Each row was made from one walk, in order. Every step used is in the known rows, and no mark comes twice. Write each row's walk.
(in the rows, 128 means zero)
Known rows
H-K-Q-D: [108  68  78 102 152 158 125  77  65 126 146 102  77  68 128  88 111  86
 135  85 144 131]
E-R: [157 123 140 150 148 109 131 103 169 183 144  62 128 153 162 142  94 123
 114 141 109 148]
D-Q: [102 137 137 134 112 153 149 170 128 169  58  51 181  79 102 155  96 117
 125  93 142 163]
D-Q-K: [103 112 153 130  85 145 169 152  98 132  92  56 173  69 101 180  76 111
 124 130 197 168]
J-E-D: [127 110 142 136  89 121  80 156 130 159  72 166 142 144 154 134 124 136
 102 176  54 113]
R-J: [133 121 139 173 163  86 106 161 180 170 121 127 150 132 138 123 137  74
 115  81 140 150]
E-D-Q-K-H-R-J: [132  84 185 100 135 133 123 133 110  77 176 109  96 124 116 124 112 118
 155 177 164 152]
E-J: [156 138 120 157 111 126 127  95 182 150 128 129 167 151 126 169  82 167
 136 140 113 143]
R-E-D-H-K-Q: [ 96 144 168  79 116 123  90 104  95  49 172 160 110 145 126  86 151 127
 118 132 117  80]
D-E: [111 127 128 132 108 112  97 191 168 133  78  92 134 101 158 153 110  82
 106 164  94 133]
H-K-Q: [122  75  86 101 154 127 139 103  91 127 162  79 121  64 131  93 108  73
 123  85 117 120]
H-R-E-D-Q: [160 139 135 102 162 141 130  96 135  94 129 138 117 146 120 106 166 139
 145 138 130  86]
R-J-E-D: [133 106 155 169 133  84  69 172 161 169 104 177 133 161 164 115 152  96
 106 128  95 137]
H-R-J: [168 105  98 150 207 105 156 122 170 155 145 130 129 136 131 107 161  94
 141  89 141 135]
R-E-J: [163 189 131 152 102 109 101  95 180 125 124 163 153 165 134 156 138 164
 116 125 122  90]
J-E-D-H: [ 90 127 154 120  73 130 101 168 105 140  83 168 152 150 136 138 124 156
 106 172  65 132]
K-Q-D-H-R-E: [ 61 131  88 115 152 172 157  98  64 103 135 147 112 112 116  66 153 136
 131  50 128 123]
Q-K-H-R-E-J: [176 136 115 116 105 113 167  96 120  85 209 140  99 123 118 168 128 157
 139 173 159 113]
H-R-E-J: [191 159  90 134 158 124 153  69 169 119 148 159 132 164 128 134 163 165
 144 123 127  85]
K-H-R: [160 138  83 107 160 134 162 149 138 151 160  98 101 101 110 124 146 138
 139 120  76 125]
R-J-E-D-Q-K: [120  94 173 163 108  94  93 175 129 147 109 154 137 138 153 137 133  96
 113 141 148 156]
J-R-E: [161 200  92 164 125 124 140 151 149 157  77 143 155 141 120 125 135 148
 121 112 146  79]

Write each row's walk
[ 98 139 110 132 146 119 183 164 116 149 129 148 156 141 114 128 164 139
 131  90 130 159] => D-H-R-J-E
[104 110 168  80 141 146 134 108 114  71 158 145 126 161 107 110 116 152
 151 178 112 133] => E-D-H-R
[125 147 195 109  89 126  86 117 118  69 122 140 128 138 125 137 130 127
 118 168 162  94] => R-E-D-Q-K
[161 117 154 177 177  79 117 118 191 189 167  81 117 171 175 126 119  96
 116 113 133 162] => E-R-J
[125 116 122 134 105 128 179 184  91 151 126  83 132  76 113 163 132 121
 131 117 170 170] => D-Q-K-H-R-J-E
[131 125 121 189 133  81 101 189 164 205  84 156 155 136 158 133 158  90
  96  87 107 145] => R-J-E
[141 157 177 117 117 112  59 111 154  88 121 171 122 165 139 114 150 126
 110 159 105  69] => R-E-D
[175 134 128 105 170 125 119  82 148  90 146 165 108 162 131 100 172 135
 139 150 114  71] => H-R-E-D
[125 161 185 112 107 131  75 129 139  93  99 137 133 145 125 121 143 131
 118 144 126  90] => R-E-D-Q
[109 126 109 145  98 164  81 111 143 132  81 146  76 133 149 160  98 145
 141 170 140 157] => Q-D-E-J
[118 181 117 110 127 136 183 103 127  98 155 152 154 161  99 143 152 186
 144 116 140 124] => D-H-R-E-J
[112  99 161 129  63 134 107 162  94 139  72 136 149 117 140 157 105 137
 111 183 111 137] => J-E-D-Q-K
[159 101 120 125 138 101 169 135 118 110 203 118  96 102 119 149 129 106
 135 148 167 142] => Q-K-H-R-J
[155 160 124  88 145 142 132 144 126 107 161 114  84 120 109 110 170 153
 144 135  90 101] => K-H-R-E-D-Q
[175 163  88 175 115 136 156 110 176 164 114 135 170 160 119 159  72 191
 153 145 138 133] => E-J-R
[124  89  57 116 137 161 128  87  84 115 149 112  68  89 144  99  95 117
 154 124 153 130] => H-K-Q-D-E-J-R
[ 55 105  84 115 157 179 170 104  61 117 134 126 119 100 112  71 127 131
 138  54 123 149] => K-Q-D-H-R
[ 59 142 122 121 103 183 133 116  82 137  83 144 108 122  96 141 109 156
 135 112 165 172] => Q-D-H
[ 63 113 113  82 124 140 172 130  64 105 167  89 144  83 100 109 109 112
 127  84 132 151] => D-H-K-Q
